What can hang from each mark
J740: J47 J308 J916 J988
J369: J495 J740
J916: J495 J740
J47: J740
J988: J740
J495: J340 J369
J308: J740

Each row was made from one small tree. The marks that hang from a mark follow it in brackets, in the order of their numbers. Every link used is in the known rows. Write each row's tree.
In the rows, 128 means zero.
Known rows
J495[J340 J369[J740[J47 J308 J916]]]: [106 155 122  86 150 106  67 141 187 152 167  85 196 117 121  78 138 145
 101 118 174]
J740[J47 J308 J916 J988]: [103 132 110 118 137 113 112 152 188 148 154  71 152 129 126  85 139 138
  91 105 134]
J740[J47 J916[J495[J340 J369]] J988]: [125 156 127 100 124 143  55 129 192 141 180  72 187 133 119  71 143 126
 102 112 166]
J988[J740[J47 J916[J495]]]: [116 151 119 103 138 126  83 137 170 130 155  84 160 155 122  75 138 114
  91 135 147]
J495[J369[J740[J308 J916 J988]]]: [100 144 103  83 132  99  88 139 192 162 173  48 184  98 118  89 129 131
  98 121 126]
J988[J740[J47]]: [100 156 125 115 143 119 104 149 146 131 180  89 119 126 123  80 126 111
  88 138 159]
J740[J47 J308 J916[J495] J988]: [118 136 115 120 139 122  84 142 204 144 146  80 171 144 127  79 142 133
  94 113 130]
J495[J340 J369[J740[J47 J916]]]: [106 168 123  83 137 123  69 137 180 144 181  75 183 113 119  74 137 132
 102 120 182]
J988[J740]: [ 98 160 116 112 137 116 106 145 140 137 186  80 140 109 115  89 111  98
  91 146 159]
J916[J495[J369] J740[J308 J988]]: [115 148 128 110 137 130  70 130 173 157 176  66 192  88 120  85 121 113
 101 144 142]
J308[J740[J47 J916[J495[J369]] J988]]: [124 150 120  87 123 154  83 129 199 134 164  56 169 156 120  71 133 119
  91 112 137]
J369[J495[J340] J740[J47 J916 J988]]: [106 145 120 114 134 132  97 137 172 138 181  80 134 138 122  78 141 131
  98 125 166]
J47[J740[J988]]: [103 141 109 125 126 138 116 144 162 151 190  55 133 127 113  93 116 104
  94 128 147]
J47[J740[J308 J916[J495] J988]]: [120 123 103 118 134 125  93 138 191 154 152  58 187 160 116  89 131 119
  96 122 126]
J47[J740[J308 J988]]: [105 128 109 130 140 117 113 148 167 157 176  64 146 132 115  97 117 116
  92 126 138]
J988[J740[J308 J916]]: [102 139 105 100 144  94 111 149 153 144 157  77 171 126 116  93 123 119
  91 132 141]
J369[J740[J916 J988]]: [ 95 148 101 106 122 124 108 145 187 148 177  50 152 106 118  88 125 115
  97 125 128]
J308[J740[J988]]: [102 153 115 123 126 148 124 149 171 136 186  64 128 122 116  89 102 101
  88 126 143]
J47[J740]: [102 155 111 117 136 132 114 142 153 147 183  68 158 122 111  92 112 103
  97 133 174]
J369[J740[J47 J916[J495[J340]] J988]]: [117 150 124 120 132 147  61 141 206 137 171  81 157 145 123  70 142 125
 101 126 146]

Write each row's tree
[ 96 148 130 127 156 127 108 152 160 147 159  93 155  98 128  85 126 126
  94 137 169] : J916[J740[J47 J308]]
[116 158 118 112 149 118  61 140 198 146 158  93 213 125 117  82 124 126
 103 137 163] : J369[J740[J308 J916[J495[J340]]]]
[120 170 119  83 132 129  68 125 186 141 164  72 205 123 121  73 139 124
 100 117 171] : J740[J47 J916[J495[J369]]]
[104 148 123 125 131 153 120 152 177 131 178  73 108 139 123  81 117 114
  85 118 144] : J308[J740[J47 J988]]
[ 98 170 105  71 129 112  89 131 178 151 180  53 197  89 114  85 124 117
 101 128 160] : J495[J369[J740[J916]]]
[118 139 119 106 151 107  81 142 176 136 142  94 170 158 126  78 139 127
  90 132 137] : J988[J740[J47 J308 J916[J495]]]
[101 144 110 114 124 133 114 149 182 141 168  62 140 125 123  81 138 125
  93 107 143] : J740[J47 J916 J988]
[125 159 131  86 136 127  51 128 164 133 173  86 190 148 116  70 141 120
  98 132 172] : J988[J740[J47 J916[J495[J340 J369]]]]
[121 143 118 114 126 160  99 140 201 128 155  68 148 168 123  73 131 117
  88 115 131] : J308[J740[J47 J916[J495] J988]]
[123 146 121  80 148 100  63 130 175 142 151  81 192 147 122  76 144 130
  92 130 143] : J988[J740[J47 J308 J916[J495[J369]]]]
[123 141 127 115 153 115  65 143 173 135 150 107 180 165 122  75 139 129
  94 131 159] : J988[J740[J47 J308 J916[J495[J340]]]]
[106 149 122 108 158 109  92 138 171 143 161 103 172 136 123  80 138 143
  97 128 184] : J369[J495[J340] J740[J47 J308 J916]]
[102 175 124 117 146 126  93 133 149 138 199  97 158 100 114  85 112 111
 102 150 200] : J369[J495[J340] J740]
[100 146 113  99 136 117 109 146 155 132 163  76 141 140 122  82 136 118
  90 126 151] : J988[J740[J47 J916]]
[118 135 103 115 120 143  95 133 184 147 166  48 175 155 112  86 130 106
  97 124 135] : J47[J740[J916[J495] J988]]
[102 134 114 103 150  99 107 151 160 140 149  86 154 145 123  85 136 131
  88 124 142] : J988[J740[J47 J308 J916]]
[ 98 132 128 136 144 132 110 153 169 151 167  79 132 102 129  87 131 127
  93 131 142] : J916[J740[J47 J308 J988]]
